Known rows, with every way that one mark hangs from another
z_448[z_953]: [  1  18  -3   5   0 -18   5  -9  -1  20 -10 -10 -17   5  -6  15   3  11
   4   8  -2   7]
z_209[z_448[z_953[z_572[z_998]]]]: [ -2  18   1   3   9  10   3   0  -5  28  -3  -4   2 -14  -7 -24   1 -14
  -5  14   3  -3]
z_448[z_953[z_209]]: [ -2  11   1   3  -3 -16   6  -5  -6   4  -8  -6 -22  -3  -8  -3   1  11
  -9   8   1   3]
z_572[z_209 z_953[z_448] z_998[z_922]]: [  3 -14  -5   8   2  14  -9  14  14 -42   3  11   0  16   8 -42   2 -16
   6 -24   2  -7]
z_922[z_998]: [  0   9   2   3  -4 -13   4 -20  -4  13 -15  -4  -6  -5   0  54   2  26
   5  10  -3   6]
z_953[z_209 z_448 z_572[z_998]]: [ -5 -11   4  -3   3   3  -8   5 -11 -23   2   7  -1 -14   1 -50  -1  -1
 -12   3  13  10]
z_448[z_209]: [  5  13  -4  -3  -2  -4   6 -13   3  12  -4  -7  -3   6   3  37   0  12
   5   3  -2  -6]
z_209[z_448[z_953[z_572[z_998[z_922]]]]]: [  0  11   1   3   8  11   0   3  -4  17  -2  -5  -3  -7  -5 -51   3 -14
  -5  19  -2  -8]
z_998[z_572]: [ -1   1  -1  -2  -7 -16   1  -6  -6  22   1  -9   0   9  -3  47  -2  18
   6   0  -1  14]
z_209[z_448[z_953]]: [  3  25  -3   5   3  -8   4  -6   1  33  -9 -10  -6   3  -8  20   3  -5
  -4   9  -7  -2]
z_922[z_998[z_572[z_953]]]: [ -2   6   6  -3  -2  -6   3 -11   2  21  -5  -1   4 -10  -3  52  -3  13
   3   1  -1   9]
z_922[z_998[z_572[z_209[z_448] z_953]]]: [ -1   7   3  -1  -1   4   1  -8   7  17  -2   7  15 -13  -6  75  -4  -8
   1   0  -5  -7]
z_209[z_448]: [ 3 13 -4  4  1 -9  6 -7 -2 24 -7 -8  6  6  3 35  3  1  0 -1 -8  0]
z_448[z_209 z_953[z_572[z_998]]]: [ -1  19   2  -4   6  15   4  -7   1  17   0  -2  -7 -16  -9 -28  -2  -6
  -1  20  10 -10]
z_998[z_572[z_209 z_953] z_922]: [  2 -13  -3  -2  -4  -4  -1   5   6 -14   9   3   2  14   5  10   0  -4
   9  -7  -6  -4]
z_998[z_572 z_922]: [  1  -8  -1  -2  -8 -12  -2  -1  -5   7   4 -10  -6  18   1   6   1  20
   6   8  -6   8]
z_209[z_448[z_953[z_572]]]: [  1  22  -1  -1   9  -5   4  -7  -3  32  -6  -5   1 -10  -5   0   3 -13
  -5  20  -4  -2]
z_572[z_953]: [  3   5  -2   1   4 -13  10  -3   5   7  -5  -4   1   6  11   8   3   3
   7 -17  -2   7]
z_998[z_572[z_209[z_448] z_953] z_922]: [  4  -7  -4  -2  -1   4  -2   8   8  -3   9   3  11  12   3  13   0 -17
   2  -7 -11 -12]
z_922[z_998[z_572[z_209]]]: [ -2   1   2   0 -10  -8  -2 -16  -2   8  -5   3   3  -7  -8  91  -4  17
   7  10  -2   1]
z_572[z_998]: [ -2  -1  -1   9  -3   1   5   1  -6   4  -3  -5  -3   4   2   0  -1  15
   7 -12   6   7]
z_998[z_572[z_209] z_922]: [  1 -13  -4   0 -10  -8  -4   0  -3 -10   7  -1  -3  18   0  33   0   9
   9   5  -6  -2]

Rows
[ -2   2   3  -2  -4  -3   1 -11   5   5  -2   7   8 -11  -4  71  -4   5
   6  -2  -1   0] -> z_922[z_998[z_572[z_209 z_953]]]
[  2   2  -1  -4   1 -10  -7   2   8  10   2  -2   6  13   1  21  -1  -3
   1 -13  -1  17] -> z_998[z_572[z_953[z_448]]]
[ -1 -10  -2   2   4  17  -1   5  -6 -16   6   8  12  -6   4 -29   1 -15
   4   8   1 -14] -> z_953[z_572[z_209[z_448] z_998[z_922]]]
[ -2 -11   1   0   3   5   2   0 -11  -9   3  -1  -2  -5   8 -55   3   8
   6   9   5   4] -> z_953[z_572[z_998[z_922]]]
[ 0  7  5 -4 -1 -6 -7 -9  8 13 -6  0  4 -3 -4 48 -2  7 -1  1 -1 13] -> z_922[z_998[z_572[z_953[z_448]]]]
[  0 -15  -5  10  -7   8   0   6  -3 -30   1   4  -5  13   4 -11   1   7
  11  -9   2 -10] -> z_572[z_209 z_998[z_922]]
[ -1  11  -5  12   0  14   1   5   2   5  -3   4   1  -2 -11  17  -2 -16
   0  -4   3 -14] -> z_572[z_209[z_448[z_953]] z_998]
[  5  -2  -2   1   6  22  -8  11  17 -21   1   0  -2  14   7 -64   1 -10
  -1 -16   2  -9] -> z_572[z_953[z_448[z_209]] z_998[z_922]]
[  2  -9   0  -4  -2  -6   1   4   4   5   5  -6  -2  16   6 -14   1   7
   5  -4  -6   6] -> z_998[z_572[z_953] z_922]
[  4 -12  -4  -2  -3  -3 -12   8  12 -22   8   4   2  20   4   5   1 -10
   4  -9  -6  -1] -> z_998[z_572[z_209 z_953[z_448]] z_922]
[  2 -15   2  -7  -3  -6  -9  11   4 -19   7  -1  -6  13   2 -34   1   1
 -10  -5  -4   7] -> z_998[z_572[z_953[z_209 z_448]] z_922]
[  3  -3   0  -6   5  18 -12   0   3 -16   5   2   0   1   4 -57   2  -7
  -1  14   6  -5] -> z_953[z_448[z_209] z_572[z_998[z_922]]]
[ -2   1   3  -6   0  -3   4   6   0  16   5  -1  10  -5  -2  11  -4  -7
 -11 -10  -3   2] -> z_998[z_572[z_953[z_209[z_448]]]]
[ -1  -6  -4   8   1  11   6   8   6 -20   1  10   6   1   6   2  -2 -10
  10 -30   7  -6] -> z_572[z_209 z_953 z_998]
[ -4  -8  -2   2   1   5   3  -2 -10 -14   5   9   8 -11   4   0  -1  -4
  10   0  11  -2] -> z_953[z_572[z_209 z_998]]
[  1   3  -5  12  -1  17  -2   9   3  -8   0   2  -6   6  -7 -20   1 -15
   0   1  -2 -20] -> z_572[z_209[z_448[z_953]] z_998[z_922]]
[ -4  -8   3   4   1   8   9  11  -2 -15   0   3  -2  -8   5 -44  -3   2
  -6 -26   9   2] -> z_572[z_953[z_209] z_998]
[ -3   6   8  -5  -1   2   3  -5   1  19  -3   2   9 -19  -7  39  -4   2
 -12   2  -3  -1] -> z_922[z_998[z_572[z_953[z_209[z_448]]]]]
[ -2 -16  -2   2   1   8  -1   2  -8 -27   6   8   2  -4   7 -33   2  -3
  10   6   6  -7] -> z_953[z_572[z_209 z_998[z_922]]]
[ -1  -6   2  -9   3 -14  -6  -4 -10 -18  -1   4  -1  -9   3 -19   3   1
 -11  10   5  11] -> z_953[z_209 z_448 z_572]
[  4  -8  -1  -5   0  -7 -10   7   9  -5   5  -5  -1  22   5 -19   2  -1
   1  -6  -7  10] -> z_998[z_572[z_953[z_448]] z_922]
[  1   4   1  -1   5  -4  10   3   2   3  -3   0   5  -4   6  -8   1  -9
 -11 -17  -4  -4] -> z_572[z_953[z_209[z_448]]]
[ -1  -5   2  -7  -2  -9  -6   6   4  -4   4   1   2   3  -2   4  -3  -2
  -9 -13   1  13] -> z_998[z_572[z_953[z_209 z_448]]]
[ -4   0   8  -6  -4  -5   3  -8  -1   8  -3   2   1 -16  -5  36  -4  15
  -7   1   1   6] -> z_922[z_998[z_572[z_953[z_209]]]]
[ -4 -12   5  -2   3  15   2   9 -14 -12   5   3   4 -17   3 -72   0  -6
 -15  12   4  -9] -> z_953[z_209[z_448] z_572[z_998[z_922]]]
[ -5  -4   5  -1   2   5   2   5 -12 -13   1   0 -19 -17  -6 -79   1   3
 -10  20   9  -2] -> z_448[z_953[z_209 z_572[z_998[z_922]]]]
